Each row was made from one path, in order. Every step used is in the known rows, and no mark comes twice. Write each row's path.
Known rows:
E -> M -> R: [  9.7  17.4  12.6  11.4  -5.6  21.1 -13.9  -1.5  11.5 -10.4 -40.1 -30.5
  30.0  25.4 -27.5  20.5  24.6  11.8  -1.0  10.1  12.1]
Z -> K -> M -> R -> E: [ 12.8 -11.7  -2.4 -27.4   9.1  12.9  12.2   9.9  22.9 -19.5  47.0 -32.0
  -4.0 -23.3 -22.0  -9.6  -0.1  -9.9 -16.0  -0.4  -4.7]
R -> E -> K -> Z -> M -> N: [ -2.7 -18.0 -72.3  16.6  -1.0 -12.8  27.8  -5.3 -25.5   9.4  28.0  29.5
 -23.2  -0.9  11.1  -4.1 -13.8   2.3  18.8  -2.9   2.9]
K -> M -> W: [  6.5  -1.1  18.0  10.4   1.4 -14.6  -9.5  -4.1  68.0  -4.7  -6.3   3.7
  -8.9   6.5   6.1 -16.7   1.6   1.6 -12.7  18.1  -6.4]
R -> E -> N -> M -> K: [ -9.2 -30.8  17.3 -12.6  30.4 -32.3  -4.2  21.3  -9.5  15.9  -5.0  36.2
  17.3 -45.2 -36.7 -12.6 -11.7  30.4  22.9 -24.6   2.2]
N -> M -> R -> E: [  5.9  -4.9  22.5 -35.6  32.7  18.3 -21.3  16.5 -15.1 -28.4  -7.1 -32.9
  25.9 -22.4 -22.1 -13.3  -4.9  22.7  -2.9   0.7  -2.2]
N -> E -> K -> Z -> M: [ -5.3  14.7  -8.8  19.7 -27.3  11.8   4.4 -19.8 -24.2   5.2  22.2   6.5
 -42.1  17.9  51.3  -1.8  -6.3 -13.9  -2.3   2.1   6.1]
E -> M: [ -7.7  27.1  19.8   3.3   7.9  11.2  -2.7 -12.2  50.6  -0.7 -38.6  13.3
  27.1  -4.7 -29.1  13.1  28.4   6.2   5.5   1.0  10.4]
E -> K -> Z -> M -> W: [  4.4   5.6 -54.0  51.5 -31.2  -6.5  11.1 -18.7  12.5  24.0  -6.0  -6.6
 -25.2  26.0  49.5   4.2   6.5  -8.0 -11.8  37.9 -14.8]
N -> E: [  2.6  13.6  46.0 -38.8   0.4  12.4 -12.4   7.5  20.8   5.7 -14.8   7.2
 -11.7  -4.3  11.0   0.6  -4.1   0.9 -12.4   5.3 -14.0]
Z -> M -> R -> E -> N: [ -4.9 -27.6 -25.6  -5.8  13.7  -4.0 -12.2   3.7 -38.9  12.1  20.6 -38.6
  -8.4 -27.6 -32.7  13.3  10.3  37.0  23.9  10.7  -8.3]
N -> M -> R -> E -> K -> Z: [  1.2  -2.8 -27.5  18.9  -1.7  12.1  22.0   5.1 -47.5 -45.5   4.1 -41.8
  13.6  -3.1   5.3 -15.3 -16.1 -20.9  -3.7 -19.2   8.2]
M -> R: [ 13.5  14.9   7.6 -17.8  -5.7  28.3 -13.5  10.8   0.3   4.1 -31.2 -33.4
  17.7  10.8   1.6  19.5  17.7   2.2 -23.4  19.2 -14.2]
M -> N -> E -> K -> Z: [ 12.4 -13.8 -11.4  13.9 -33.6 -16.8  21.8   0.2 -35.6   4.1  -0.7  25.4
 -23.6  50.6  23.3  -2.7 -38.7 -32.0   4.2 -16.3   5.5]
N -> M -> K: [  3.3  11.6  44.9 -16.9  16.8   2.4 -25.3  10.8  15.9  22.8 -30.6  51.4
  27.2  -2.3  10.8  -6.9  10.1  25.1 -14.7  -4.5   5.1]
E -> N: [-12.2  -1.3   5.9   1.8   5.4 -18.2   5.8   1.2  10.3  17.4 -19.8   0.5
  16.8 -22.6 -25.2  14.7  10.8 -10.1   9.8  -4.6 -10.9]
R -> E -> N: [-16.5 -17.1 -12.2 -18.2  21.9 -18.0  22.2   9.7  11.0   2.7  -5.3  -5.4
   7.9 -59.5 -45.6   3.5   1.4   0.2  19.9 -11.0 -19.5]
Z -> K -> M -> R -> E -> N: [  4.9 -34.0  -6.9  -4.3   2.3 -23.0  21.0   7.0  -3.5 -14.3  54.8 -39.8
  -5.8 -31.5 -50.6  -6.7 -10.6 -17.4  12.5 -18.2  -1.8]
Z -> K: [  7.9  22.6   6.0 -31.3   2.7  11.5  12.0  -4.5  48.5  36.8  -4.9   3.7
  12.7 -17.8  -3.3  14.7  13.5 -22.9 -32.5  28.8 -27.7]
E -> N -> M: [-20.7  -1.4  37.7   6.1  23.3 -26.8 -17.3  -7.8  -2.4   1.6 -12.4   7.4
  32.1 -17.6 -28.3  -8.4  -0.9   2.5  17.7 -13.7   8.9]
N -> E -> K: [ -3.4  12.1  41.8  -2.8 -11.0  -2.6  11.8   1.2 -12.4  16.2  -8.1  -3.2
 -17.2   3.7  55.3  12.7  -1.9 -22.4 -10.9   3.5 -13.0]
N -> E -> M: [  0.7  15.3  54.9 -12.5   0.4   6.6 -14.3  -7.7  31.5  -7.6 -22.6   8.3
  -1.4   9.9 -19.1   3.6   3.5   9.6  12.1  -4.4  14.8]
N -> M: [ -9.9  20.9  44.5 -21.2  24.8   4.7 -27.6  -3.8  23.7  -5.9 -19.9  16.2
  31.0 -13.3   0.5  -9.4   6.5   7.4  -9.5   2.2   4.4]

Write each row's path:
[ 15.9 -15.4  36.9 -38.8   0.9 -11.3 -21.6  11.1  -4.1  19.9 -12.1  34.4
 -15.1  33.0  -0.9  -1.9 -26.1  12.2   6.3   1.7  -8.6] : M -> N -> E
[  1.1  -6.0   4.0 -20.1  15.9  18.9   3.4  12.2  13.3 -42.8  22.6 -29.0
  -1.5 -22.8 -22.0 -13.8   2.1   7.4   0.8 -12.3   6.4] : K -> M -> R -> E
[-20.1   4.3   4.8   9.3  16.9 -12.5  40.3  -2.4  17.6 -23.2  33.0   5.8
  -7.9 -43.3  23.7  -8.6   5.9 -18.7   7.6 -18.7   4.4] : R -> E -> K -> M
[  5.3   1.7 -57.1  18.5 -17.9  26.8  43.9   9.5 -30.7 -30.5  -6.6 -47.4
  -0.3  -7.4   8.5   8.0  -6.3 -32.3 -13.7  -7.4 -11.1] : M -> R -> E -> K -> Z
[ -2.1 -17.0  -5.1  24.7   7.6 -29.5  33.0   2.9  34.9  -7.4  15.2 -11.5
 -19.4 -22.4  27.9 -16.3  -2.8  -7.8   3.1  10.5 -15.7] : R -> E -> K -> M -> W
[-21.0  19.8  19.4  29.9  -1.4 -12.8  22.6 -11.8  15.9 -10.4  16.9  13.1
  -2.0  -8.6  43.4   1.6  16.2 -27.3  -2.5 -13.9  12.5] : E -> K -> M
[  7.4   2.4   9.1   3.4   6.2 -16.2  -8.8  -1.2  28.0  14.0 -33.2  41.0
  25.1  31.3 -39.9  11.7   4.7  17.9  23.2   2.5  13.6] : E -> M -> N
[  5.3  15.1   1.1 -10.4   3.1  13.2 -24.8   1.1  17.2  59.8 -11.9  52.7
  -6.7  -2.2  26.8  16.4  34.3  46.7 -15.2  21.0  -7.2] : Z -> M -> K
[  0.6  -2.8  14.4   3.2  16.3   1.7   3.8  10.5 -48.4 -19.2   1.1 -40.4
  20.6 -15.8  21.8   0.5   1.2   1.1   0.5   2.1  -2.1] : N -> M -> R -> E -> K
[ 10.4  17.2 -32.7  -4.8 -24.0  27.0  14.7  11.4  28.7  15.1 -35.7  44.0
   9.4   5.1  -1.0   2.3   4.4 -10.8 -24.9 -13.2  -5.0] : M -> K -> Z
[ 11.6 -16.4  30.6  -1.9 -13.7 -29.4   5.6   7.4 -35.0  28.9  -3.4  27.3
 -19.5  41.3  43.9  10.5 -24.3  -7.3   5.8   3.3  -8.1] : M -> N -> E -> K
[ 10.9  -0.2 -10.0 -35.7  16.8  26.7   3.7  21.0   2.4 -10.6 -15.4 -40.1
   9.7 -24.3 -20.3   9.2   9.1  13.0 -13.3  10.9 -25.4] : M -> R -> E
[ -2.8  -0.9 -54.2  36.7 -23.4 -10.5  12.2 -19.2 -27.3  21.9  13.0  37.1
 -13.5  38.1  28.1   5.3  -3.3  -7.4   7.0   5.6  12.2] : E -> K -> Z -> M -> N
[-12.5   7.4  55.8  10.8  -9.8 -11.5  11.2  -7.7  -1.2 -17.7  32.4   7.1
 -28.3   7.2  54.8  -8.7  -6.4 -23.5   2.4 -20.0  15.8] : N -> E -> K -> M
[ -1.4 -21.9  28.4  19.3  13.5 -46.9 -25.4  -1.8  13.1  14.1 -26.0 -10.0
  18.6   5.7 -22.0 -11.2 -12.7  13.5  15.0  17.0 -11.1] : E -> N -> M -> W
[-18.0  28.7 -43.9  37.7 -19.5  14.1  18.8 -23.0  -6.2   9.8   9.6  10.2
 -16.3   1.7  40.9   9.2  17.1 -18.3  -9.1   8.1   5.3] : E -> K -> Z -> M
[  4.9  11.9  39.9 -13.9  13.7  17.8 -37.0   6.4 -14.4 -11.9 -25.1 -26.7
  34.6  15.8  -0.9  -2.4   6.1  15.2 -14.1   8.2   7.0] : N -> M -> R
[ -3.2 -23.4 -68.5  12.8  -6.3   9.5   2.0  -2.8 -40.3 -16.6  23.2 -39.1
 -14.2 -17.7 -49.4  -1.4  -4.1  12.6  21.6  -6.6   3.0] : K -> Z -> M -> R -> E -> N
[ 10.4   5.7 -14.4  27.1 -42.0  24.7  -8.2 -12.7 -60.4  -3.9  19.5 -35.0
 -38.5  49.2  54.2   8.9  -8.0  -8.6  -9.6   8.0  10.5] : N -> E -> K -> Z -> M -> R
[  5.9  16.4  -2.6  -7.1   1.4  31.2 -38.3  -5.7  -9.7  19.7  -7.8 -23.0
  -3.0  13.0  15.5  21.9  27.5  32.0 -15.6  32.8  -5.1] : Z -> M -> R
[ 10.4 -10.3  10.4 -14.3  -1.0 -28.1   1.6  -6.5  37.4  16.9  35.8  45.6
   0.5  19.5 -16.2  -6.1 -12.8 -17.7  -3.1  -1.0   3.0] : Z -> K -> M -> N
[ -2.7 -10.3  31.7   9.4   7.4 -16.3 -32.6   2.0 -41.3  -9.2 -16.3 -34.4
  33.1  12.3 -28.6   2.3  -4.2   9.7  12.6  -8.3  11.7] : E -> N -> M -> R
[ -1.8  -9.3  15.1  -5.2   6.6 -20.4  -9.4   0.3  26.4  -8.2  14.2  48.4
   2.9  19.3 -11.6 -13.0  -9.2   1.1  11.3 -13.7  16.0] : K -> M -> N
[  3.8  -1.3 -47.4   1.3 -10.1   4.4 -15.6 -14.9   2.4  12.2   6.2  46.2
 -10.1  29.9 -15.7  -7.6  -7.0  15.2   5.7   5.7   7.9] : K -> Z -> M -> N
[  5.7   2.3 -61.4 -13.2  -1.3  42.8  -4.6   0.8 -11.5 -24.3  14.8 -31.8
 -15.3 -12.0 -23.8  -3.8   1.6  17.4  -5.3   8.8  -2.3] : K -> Z -> M -> R -> E
[  9.9 -13.9 -13.1 -17.5 -19.5   5.8 -33.0  -7.1 -14.8   7.1  18.7  40.5
 -38.8  46.1  -1.9 -15.4 -31.7  15.3  12.4  -2.0  11.6] : K -> Z -> M -> N -> E
[ -7.2  26.4 -36.4  29.4 -23.1  11.5  43.2  -8.0   6.8  -6.1 -18.9   1.9
   6.5   3.3  27.3   8.2   6.4 -45.8 -18.4  -6.0  -5.6] : E -> K -> Z
[ -6.7 -28.7  -5.6   2.9   9.1 -15.3   8.9  12.0 -15.1 -37.4  31.3 -34.6
  -1.8 -29.3 -46.2 -12.2  -5.8   2.3  28.8 -28.1  10.0] : K -> M -> R -> E -> N
